Each row comes from the steps of one walk. Every step used is in the known rows, and no mark comes twice. Write the walk behind each row, first mark first.
In the rows, zero is written as 128.
Known rows:
mogiz/fudelo: [123 113 100 167 172  80 101 136 132 120 127 133 121 136 135 106  96]
veful/tunivi/fika/fudelo/mogiz: [144  96 185  89  97 150 146 105 103  78 137  70 155 181 101 134 138]
veful/fudelo/fika/tunivi: [ 98 177 108 166 117 136 125 170 140 150 160  96 141 143 167 112 121]
kenaz/fudelo: [130 126  96 194 175 103 122 152 132 155 103 150 145 123 169 127  97]
mogiz/fudelo/fika/tunivi: [ 84 167 130 155 132 129 101 185 164 147 143  89 134 159 140 122  95]
tunivi/mogiz/fudelo/fika: [143 120 136 131 157 138 121  95 179 159 145 174 137 124 155 128 178]
mogiz/fudelo/veful/tunivi: [ 91 102 111 121 126  37 132 116  94 110 152 101 109 153 152  91 108]
veful/fudelo/mogiz: [132 127 113 130 174  88 150 112 131 133 172 135 112 133 222 104 111]
mogiz/fudelo/veful/tunivi/kenaz: [139 109 133  63 103  75 143 113 109 110 167 110  95 117 103  94 128]
veful/tunivi: [133 123 118 149 111 111 109  94  49  69  76 108  97 117 120 124 164]
veful/tunivi/fika/fudelo: [151  93 154 145  76 152 122 116  80  71 109  71 173 161  38 122 150]
tunivi/kenaz/fudelo: [179 128 118 137 151 142 131 149 147 157 118 157 134  86 123 134 114]
mogiz/fudelo/fika: [117 135 126 169 164 109 108 142 165 141 156 119 136 150 180 104 149]
tunivi/kenaz/fudelo/veful: [133 115 114 105 159 107 155 147 158 153 158 171 116  91 150 125  84]
kenaz/fudelo/fika/tunivi: [ 95 178 121 179 138 153 123 203 161 184 119 107 158 152 175 146  91]
kenaz/fudelo/veful: [ 86 112  90 159 183  68 142 153 139 153 145 164 128 131 198 121  66]
mogiz/fudelo/fika/tunivi/kenaz: [131 172 150  97 108 168 113 180 180 147 159  97 123 125  91 130 110]
kenaz/fudelo/fika/tunivi/mogiz: [121 162 127 144 130 184 134 153 179 200 107 163 158 124 153 169 124]
tunivi/fika: [141 119 130 162 148 153  90 119 103  73  97 124 127 124  57 128 147]

Which walk is each row?
[134  87 141 158 127 161 111 134 130  76 123 118 170 149  50 129 106] : tunivi/fika/fudelo
[190 137 161  69 118 129 166 118 120 158 132 110 120 119 175 135 145] : veful/tunivi/kenaz/fudelo/mogiz
[174 153 146 137 142 170 140 155 178 178 149 144 147 100 168 131 167] : tunivi/kenaz/fudelo/fika
[117 127 106 116 134 133 109 131 147 143  98 159 120 121  73 152  71] : fika/tunivi/mogiz/fudelo
[123 162 118 131 110 167 139 122 158 168 148 150 141 117 144 135 148] : veful/fudelo/fika/tunivi/mogiz
[126 174 154  93  98 209 112 159 148 108 123 118  97  94  91 153 136] : fudelo/fika/tunivi/kenaz
[128 103 113 108 127  91 165  87 107 164 115 174 129 118 161 137 139] : kenaz/fudelo/veful/tunivi/mogiz
[158 125 149 116 108 129 131  74 130 153 131 129 141 139 143 120 222] : veful/tunivi/mogiz/fudelo/fika
[114 105 138 118 115  69 123 124  98 104 159  73 138 175  79  87 134] : mogiz/fudelo/veful/tunivi/fika
[ 82  77 125 109  98  84 152 109  87  72 143 113 123 146 138 118  91] : fika/fudelo/veful/tunivi
[113 134 108 115 127 172 106 112 115  99  64 180  91  93  70 176  96] : fika/tunivi/mogiz
[106 153 138 114 119 199 115 116 147 120  93 164 107 106 115 174 148] : fudelo/fika/tunivi/mogiz
[113  94 123  78 113 108 145  49  76  85 102 177  80 101 124 140 162] : fudelo/veful/tunivi/mogiz
[196 134 132 123  98 130 143 127 100 150 102 115 137 101 110 125 159] : veful/tunivi/kenaz/fudelo
[110 112 141 114 105 111 124 102  63  61 124  92 111 144  77 114 157] : fudelo/veful/tunivi/fika
